Each row was made from one small tree. The marks that hang from a mark follow it in brackets, in the order of their numbers. Every link used is in the known rows. Write each row's tree.
Known rows
k671{k545 k935}: [-37 -23   9   1 -29  13  28  13  40  33  39   3  -3  11 -70 -19  56   0
   5  13 -26  13  -3  10   9  13 -39 -12  49   7 -50 -28  59 -18 -17 -59
  10  15  -2   4  37]
k503{k334 k545{k10{k227} k303}}: [-26 -53  21  40  29  21  10   6   9  52  46   4 -22  -7 -58  20  66  16
 -31  20 -17  -3  11  11  14 -14 -62 -14  39  15 -57  -7  85   5 -34 -27
 -28  44  22  28   1]
k123{k671{k545 k935}}: [-31  -9   8 -18 -16   4  33  -2  33  21  42  -6   1  17 -80 -28  56 -13
  17  16 -17   8 -13  -6   5  25 -22 -12  46   5 -53 -27  31  -2 -14 -65
  10  16   9  -8  37]
k227{k10{k545{k255 k671}}}: [-35 -52   2  -2   8  25  38   7 -18  52  64  20  12 -20 -79  15  29 -13
 -14  29 -17  -7  12  19  16  11 -49  -9  39 -27 -45  10  42  -2  -3 -67
 -35   0  35  -1  39]
k783{k985{k467{k545{k303 k503}}}}: [-19 -48  -8  20 -40  22  16 -31   4  44  26 -19  32  -8 -71 -36  56 -39
  -9  32 -42  -9  10 -17   5  18 -41  -9  56 -24 -62 -17  26   6   0 -43
  24  11  20  11  32]
k467{k545{k10{k227} k303 k503} k985{k783}}: [ -19  -55    9   18  -40   18   25   -7   17   66   40  -24   19  -16
  -88   30   46  -10    3   30  -40  -10   -1   16   -6    8 -101    9
   46  -47  -76    2   24    5  -19  -47  -11   31    9   33   33]
k790{k227}: [-21 -31  20  11  -2   8  33   3  30   5  25 -13  -6  18 -29 -11  31 -15
   7  33 -25   1 -10 -11  27  24 -48 -29  46 -27 -45 -11  45 -12  20 -39
 -27 -11   7  10   1]
k545{k671}: [-23 -33  14   0  22   4  57   0   4  20  18 -16   6  -6 -60 -20  59 -25
   4  12  -1   5   9 -15   6  24 -31 -22  48  -9 -24  15  21  -4 -17 -45
 -22  10  23   1  13]
k467{k545{k255}}: [-41 -48  21  30 -16  10  38 -14   2  30  68  15  -3  18 -77   8  19 -24
   5  38 -30   7  22   2   8  32 -59  -7  41 -40 -39  -7  33 -19  14 -40
  -3 -15  28  -2  33]
k545{k10}: [-22 -37   6  21  11  23  44   8   8  38  32   3   0   3 -55  10  47   1
   2   9   2  -1  12  18   3  16 -56 -17  32  -7 -31  -9  47 -21  -7 -30
 -30  23  17   6  29]
k783{k985{k467{k545{k503}}}}: [-20 -49  -3  21 -36  15  21 -23   5  34  28 -15  34  -2 -68 -47  51 -34
   2  28 -37 -14  19 -24   5  16 -34 -13  46 -23 -57  -9  17   9   3 -37
  21  -2  16  10  41]
k467{k545{k10 k671{k123 k935}} k985}: [-35 -18   5  10 -30  -9  34  -3   1  48  47 -15  -5 -16 -92   6  38  -2
  13 -13 -27  -9  13  36 -32  30 -79  -2  37 -31 -54  -3  18  -6 -35 -61
 -28  15   2  15  50]
k985{k467}: [-20 -48  13  17  -9  20  19 -11  16  32  27   6  19  24 -59 -37  56 -26
  -2   9  -8   7   9  -9  25  30 -40 -33  40  -1 -15 -12  36   5   1 -30
 -20  -9  28   3  24]
k985{k467{k545{k10}} k783}: [-41 -73   2  20 -16  23  30  -5  30  65  46   1  28  11 -74   0  28 -14
  -5   1   1   2   9  -5  14  41 -67 -26  30 -19 -26 -17  32   3  -4 -28
 -16 -10  29  15  50]
k227{k10{k545{k671{k935}}} k790}: [-32 -32 -18 -26   2  30  25  15  12  39  48  -3  -8 -26 -62   4  28 -27
  -6   5  -7  -8  16  19  19  14 -58 -32  41 -35 -57 -10  48 -19 -17 -81
 -30 -17   3   5  28]
k467{k545{k10{k126} k303{k851}} k985}: [-34 -33  -3  19 -30   1  16 -27  17  59  42 -30   7 -19 -63  14  45 -26
  -1  13 -31  15  10  26 -13  41 -80 -10  66 -24 -70  -7  45 -22  12 -57
 -19  23  25  28  43]
k783{k985{k467{k545{k303{k851} k503 k671}}}}: [-24 -43 -13   7 -23  18  20 -36   9  46  24 -40  37 -25 -71 -45  64 -39
  -9  26 -42  -5  14 -28   0  23 -37 -12  65  -6 -64  -2  20  11  -6 -48
   7  16  28  16  32]
k503{k545{k10 k255 k671}}: [-28 -36  22  41  35   5  47   9 -21  38  52   1   0  -3 -92  14  49  25
 -23  16 -21   0  20  15  12  26 -36  14  28  -2 -35  18  58  -3 -44 -52
 -39  31  43  22  21]
k503{k334 k545}: [-35 -57  37  34  32   5  23  18  24  22  41   4 -21  -5 -43 -15  56  11
 -10  18 -15   0  26 -14  15   4 -31 -33  27  18 -40   5  66   1 -15 -27
  -8   1   9  29  17]
k851{k303}: [-37 -55   4  20  -7  15  37  -4  30   3  27  -5   0  -1 -49 -14  43 -31
  -6  32 -19  20  -7 -20  16   9 -64 -28  60   2 -33  -9  42 -16  21 -40
   1  25   9  -5  16]
k126{k10{k227{k790} k545{k671{k123}}}}: [ -8 -37 -11  -7  -2  12  18  -1 -24  48  37  -8 -18  -2 -87   8  31 -39
 -14   2 -15 -19  18 -12  11  -8 -65  -9  45 -16 -71   1  28  35 -23 -65
 -15  -8  26   9  15]
k10{k545{k303 k503}}: [-13 -56  13   1   0  19  27 -10   4  47  40  -6   1 -15 -84  17  56 -30
 -19  54 -27   8   3 -12   9  -7 -39   1  57 -20 -61  -6  62 -20 -11 -62
  22   2   6   6  19]
k545{k303{k851} k671}: [-28 -27  -1 -13  23  21  40 -19  21  41  18 -45   5 -30 -54  -9  74 -32
 -16  17 -17  21  -2 -12   4  30 -49 -23  73  15 -38   7  42 -11  -9 -56
 -33  35  35  11   1]
k126{k10}: [ -6 -52  11  14  -5  22  34   1   8  46  21   2  -4   0 -46  -3  44 -17
  -3   7 -16   0   5  -1  13  15 -53 -24  38   6 -38  -5  25  16  17 -39
  -4  10  26  26  25]
k851{k303{k545{k10{k126} k503}}}: [-19 -57 -11  28   7  -5  38   5  23  31  38 -11  13 -33 -60   9  43 -15
 -36  50 -27  22   6 -17  19   0 -58   6  57  21 -75  13  75 -15  -5 -40
  -1  44  11  18  27]
k227{k10{k545} k790}: [-36 -41 -18 -15  -2  34  20  18  12  36  51   7 -14 -18 -55  10  20 -31
  -4  15  -7 -13  22  19  24  14 -65 -31  35 -45 -62 -21  47 -22  -1 -69
 -23 -26   9   4  29]
k467{k545{k10 k671}}: [-43 -43   5  13  15   1  57  -6   5  48  44  -2  -3  -8 -83  15  35 -14
   7  10   2  -5  17   5 -12  25 -50  -5  43 -34 -43   0  18 -24 -22 -34
 -17  10  22   4  37]
k503{k545{k10{k227{k790}} k671}}: [-22 -27   5  19  38   4  34  16  -8  28  31 -13  -8   3 -83   2  58   7
 -11   3  -6 -14  23   1  12   3 -44   1  34 -15 -51  12  45  -2 -55 -46
 -44  24  30  19   9]
k851{k303{k545{k10 k671{k935}}}}: [-32 -45  -8   7   7   4  43   9  17  31  38  -7   0 -23 -65   8  47 -12
 -29  31 -25  25  -7  -7   7   5 -70   2  61  18 -52   9  60 -19 -21 -47
 -25  47   9  14  27]
k227{k10{k126 k545} k790}: [-26 -39 -27  -3  -4  17  15   7  10  38  47   0   3 -24 -46   4  17 -43
 -16  15   1   1  27  13  32  20 -47 -36  43 -34 -74 -13  70 -18  12 -78
 -12 -25  17   3  31]
k985{k467{k545{k10 k255 k303 k503}} k783}: [-28 -74   5  36 -24  35  26 -20  21  81  61  -7  34  -6 -94  20  33  -7
 -29  26 -26   7   3   4  25  41 -74  -6  37 -13 -41 -14  53  10 -15 -41
  -6  13  35  20  33]
k783{k985{k467{k545{k10 k255 k303{k851}}}}}: [-32 -39 -14  25 -38  32  13 -37  -5  54  47 -18  29  -2 -70 -22  46 -27
 -16  23 -45  -2  15   1   4  34 -60  -8  58 -11 -55 -17  40   4   7 -47
 -10  19  40  12  41]
k783{k985{k467{k545}}}: [-28 -46  -6  18 -39  15  20 -23  -1  32  29  -7  29  10 -62 -44  45 -41
   4  21 -31 -10  17 -18   3  23 -40 -19  49 -27 -49 -16  16   6   9 -38
  12  -7  24   5  44]
k334{k503{k545{k255 k303}}}: [ -4 -53  41  41  26  25  27  -3   6  21  43  -5   7  14 -93 -10  78   1
 -17  29 -23  20  26   5   9  26 -40   1  37 -15 -43  11  58 -22 -15 -50
  10  24  36  25   7]
k467{k545 k985{k783}}: [-41 -56  22   8 -42   1  35   5  21  31  38 -14  12   5 -63  -1  28 -26
  24  17 -30  -1  10   0  -8  37 -81 -19  39 -52 -44   1   3  -4  12 -48
  -2 -19   7  25  51]

Write each row's tree
[ -6 -37  11  15  39  10  64   2   7  46  24 -28  15 -40 -80   0  66  11
  -6  14  -2 -10  12  -1   1   8 -31   0  35   6 -48  24  34  -3 -48 -37
 -25  43  10  14  17] : k545{k10 k503 k671}
[-26  -2 -23  -2  -6   5  25 -18  13  38  39 -19  -5   6 -89   1  49 -29
  -9  16  -5   4  -8   3  18  30 -40   2  56 -14 -82 -35  46   2 -29 -68
   1  37  34  -9  11] : k123{k671{k545{k10{k126 k227{k790}} k303}}}
[ 13 -26   1  52   2  15  25 -18 -10  34  58 -17  21  -6 -77   9  36  -6
 -22  34 -23  -2  32   9  41   5 -55   2  34  -4 -76  20  86  14 -18 -50
 -30  29  26   2   5] : k545{k10{k126 k227{k790}} k255 k503}
[-21 -29  -5  11  22  24  52 -11  -4  62  22 -20  -2 -27 -74  25  67 -11
 -25   9   1  10  -9  22  -1  27 -57  -4  56  -7 -36  -8  47 -18 -39 -50
 -32  57  31   7   0] : k545{k10 k303 k671}
[-11 -43  10  26  32   2  27  -1  19  55  73 -27  11 -50 -48   8  46  14
 -41  48 -38  17  43  -9  23  14 -51   2  41  61 -86  45 104   7  -7 -35
 -46  27  28  40  38] : k303{k545{k10{k126} k255 k503{k334}} k851}
[  2 -51  31  55  31  19  27  -9   1  35  45  -9  15   6 -93   2  72   9
 -29  21 -10  24  28  16  10  30 -35   4  37  -5 -55  15  78 -24 -17 -54
   4  40  43  27  14] : k334{k503{k545{k10{k126} k255 k303}}}
[ -7 -31  -7  21 -21  10  -1 -36 -31  33  62  -6   5  21 -79  19  27 -67
 -36  48 -25  21  17  -9  44   3 -57  -6  72 -37 -82  -1  99   0   4 -85
  -5 -10  38 -17  -1] : k10{k126 k227{k790} k545{k255 k303}}
[ -18  -43    7   -4   19   -5   44    2  -10   37   43  -15    3  -30
 -100    1   47  -21  -12   29  -16  -10   21  -23   -5   -5  -25    4
   40   -9  -62   13   42    1  -38  -64    7   -7    7   -3   28] : k10{k545{k503 k671{k123}}}
[  6 -54   5  -1  -6  23  13  -2  -6  47  36  -6  -8   2 -76   6  38 -32
  -8  25 -24 -18  18 -18  23 -22 -60  -9  43 -17 -78   5  37  26  -7 -55
   2  -9  13  20  17] : k126{k10{k227{k790} k545{k503}}}
[-30 -38  18  30  12  21  16  -6   8  35  53 -13  -2   0 -70   9  58   2
 -32  38 -48  21  13   5  20  26 -51   0  50  11 -46  -1  76 -11  -4 -59
 -26  25  47  29  11] : k503{k545{k255 k303{k851}}}
[ 11 -36   0  26  34  -7  49 -12  -5  44  23 -31  38 -28 -78  -9  67  -8
 -13  19   4  -6  18 -14  17 -12 -25   0  47  11 -70  41  52  18 -37 -40
 -30  49  24   4  12] : k545{k10{k126 k227} k503 k671}
[-27 -44  -6  28 -49  26  15 -37 -13  43  42  -7  27   8 -73 -28  43 -40
 -14  33 -46  -1  11  -6   9  32 -51  -8  56 -30 -50 -21  32   6   9 -49
  12   5  35   4  32] : k783{k985{k467{k545{k255 k303}}}}
[ -6 -52  41   7  10  12  21 -17 -21  36  72   1  11   0 -94  -6  52 -13
 -11  49 -35  -4  19 -25  22 -36 -42  -4  51   2 -62  42  67  29 -32 -58
 -21   1   6  -4  18] : k10{k227 k545{k255 k503{k334} k671{k935}}}
[-27 -36 -28 -10  10   9  27   3   4  40  42 -10   6 -34 -55   2  21 -44
 -17   9   6  -1  25   7  27  23 -39 -32  47 -34 -72   0  59 -12  -5 -83
 -19 -19  21   1  26] : k227{k10{k126 k545{k671}} k790}
[  -4  -36   33   40   39   13   37    8   -1   27   52  -11    8    0
 -111  -11   72   28  -16   -2  -12    8   36   17   -8   25  -38    5
   20    5  -45   23   59  -11  -47  -56  -15   35   28   22   24] : k334{k503{k545{k10 k255 k671{k123 k935}}}}
[-31 -66  38  42 -28  14  36  -2  15  55  73 -14   8 -26 -79  20  21  17
   4  26 -44 -11  20  16   1  32 -91  -6  23 -26 -60  18  37  15 -14 -41
 -12   8   2  38  47] : k467{k545{k10 k255 k503{k334}} k985{k783}}
[-30 -73   6  17   1  15  43  -8  29  69  40 -18  39 -15 -90  -6  40  -7
 -10   5  -2  -4  10 -18  12  35 -52 -15  32 -10 -35   6  24  14 -29 -33
 -12   3  25  20  43] : k985{k467{k545{k10 k503 k671}} k783}
[-33 -48  37  41  33  10  29  -7  -4  41  55  -5 -20 -22 -69   7  59   9
 -41  28 -33  13  11  -1  22  22 -40 -11  44  16 -41  12  77  12 -38 -49
 -17  31  33  28 -10] : k503{k334 k545{k255 k303 k671}}
[-22 -36 -10  29 -35   9  26 -27 -17  39  44 -20  33 -15 -92 -40  41 -28
 -12  22 -46 -18  24 -16   2  26 -39   0  40 -16 -61  -4  21  27 -19 -51
   9   5  29   2  36] : k783{k985{k467{k545{k255 k503 k671{k123}}}}}
[-26 -11 -10  12 -31   3  23  21  43  41  49 -13  -5 -25 -97 -13  53  14
 -11   8 -40  -5   9  13   0   3 -44   4  32  27 -79 -34  69   2 -43 -64
  22  28 -12   1  33] : k671{k123 k545{k503} k935}
[-11 -42   1  16 -11   9  -1 -40 -24  43  64 -10  25  16 -74  11  41 -55
 -34  56 -31  27  15 -17  30  -7 -52  -4  83  -2 -77  18  97   8  25 -76
 -21   4  52 -12  19] : k10{k126 k227 k545{k255 k303{k851}}}
[-40 -53  15  17 -34   7  39   8  16  48  44 -11   9  -1 -69  18  26  -7
  20   7 -20  -7  10  19 -15  36 -90 -11  33 -50 -46  -3  13  -9  -1 -44
 -17  -1   9  29  56] : k467{k545{k10} k985{k783}}
[-20 -36   3 -11  -5  17  12  -1 -12  15  46   1 -12  33 -74  -1  34 -51
   4  32 -12 -10  23 -21  22 -17 -61 -17  50 -47 -62  -2  49  -6  -9 -57
 -17 -34  10 -12  15] : k10{k227{k790} k545}
[-42 -74   8  13 -21  18  27  -6  34  50  41  -1  31  17 -69 -16  30 -29
  -1  10  -6   6   9 -21  19  41 -60 -33  36 -21 -23 -14  25   7   7 -31
  -4 -25  27  12  44] : k985{k467{k545} k783}
[  0 -49   7  13   8  -5   4 -17   4  22  48 -19   6  -7 -59 -14  38 -51
 -15  40  -7  -2  37 -41  37 -26 -32 -28  55 -11 -96  22  88  14  -6 -58
   9 -25   0  -4  10] : k10{k126 k227{k790} k545{k503{k334}}}
[-33 -36  27  23  32  -6  25  17  20  28  44 -11 -20 -28 -60 -18  58  18
 -20  -4 -17   0  24  -5   1   3 -32 -29  26  39 -46   7  71  14 -46 -46
 -18  15   2  22  15] : k503{k334 k545{k671{k123 k935}}}
[-28 -56  25   3 -20  -8  52   2  21  38  32 -38  24 -29 -83  -9  43 -17
  18  21 -32 -10  11 -16 -10  30 -62  -5  42 -42 -57  29  -6  10 -21 -53
   2  -3   1  32  41] : k467{k545{k503 k671} k985{k783}}
[-30 -34  25  40  17   9  16  -4   1  46  65  -9 -23 -30 -77   9  56  18
 -47  14 -42  13  12  14  13  17 -50 -12  37  36 -50  -2  95  17 -48 -63
 -19  36  21  22  -4] : k503{k334 k545{k255 k303 k671{k123 k935}}}
[ -1 -54   9 -14   5  24  24 -17  11  76  31 -26   3 -37 -75  11  61 -20
 -25  22 -32   9  -3 -12   4  -4 -44  -8  64  25 -66  11  48  14  -9 -71
   4  22  17  35  28] : k126{k10{k545{k303{k851} k503 k671{k935}}}}
[ -7 -57   1  -9  -9  31   6 -15  -7  66  35  -3  -3   5 -68  16  50 -36
 -17  27 -28   0   2 -11  13 -17 -71  -9  67   3 -66   1  44  23  16 -56
 -15  12  38  21  24] : k126{k10{k227 k545{k303{k851}}}}
[-15 -42  28  18  31  28  37 -33  18  49  55 -49   3 -61 -65  -4  70  -3
 -35  41 -46  16  10 -16  24  22 -50 -16  60  43 -55  31  71  20 -24 -52
 -27  46  27  22 -13] : k545{k255 k303{k851} k503{k334} k671}
[-26 -38  13  16  28   3  36   2   2  36  21 -14  -3 -11 -78   2  72  -9
 -26  23 -21  11   2  -3   9  18 -30   0  52  -7 -42   2  50 -12 -36 -57
 -10  31  34  23   1] : k503{k545{k303 k671}}
[ -6 -46   1 -10   3  16  22  -5 -19  47  31  -5 -12   6 -78   5  36 -41
  -7  10 -13 -14  14 -18  17  -8 -58 -12  51 -23 -65   9  26  28 -14 -62
 -14  -9  25  14  15] : k126{k10{k227{k790} k545{k671}}}
[-26 -42  -2 -16  14  21  24   0  33  45  41 -26   5 -35 -48   8  36  -9
 -15  42 -37  -8 -14  -1  25   8 -53 -15  61 -20 -77   1  53  -7   5 -63
 -40   7  15  23  10] : k790{k227{k10{k545{k303{k851} k503 k671}}}}
[-30 -24  16  15  10   8  44  -8  17  38  66  -6  -6 -10 -97  -5  45  15
  -1  29 -22  -9   3  -2  14  29 -28   5  29  12 -68 -12  41  17 -35 -49
   5  34  21   1  28] : k123{k671{k545{k10 k255 k503{k334}}}}
[-10 -36  -7   4  -6  -5   5 -15 -13  16  41  -8   8  25 -63  -8  30 -66
  -9  32  -1   7  29 -28  32 -10 -40 -23  62 -34 -79   7  74  -1   8 -69
  -5 -32  20 -16  17] : k10{k126 k227{k790} k545}
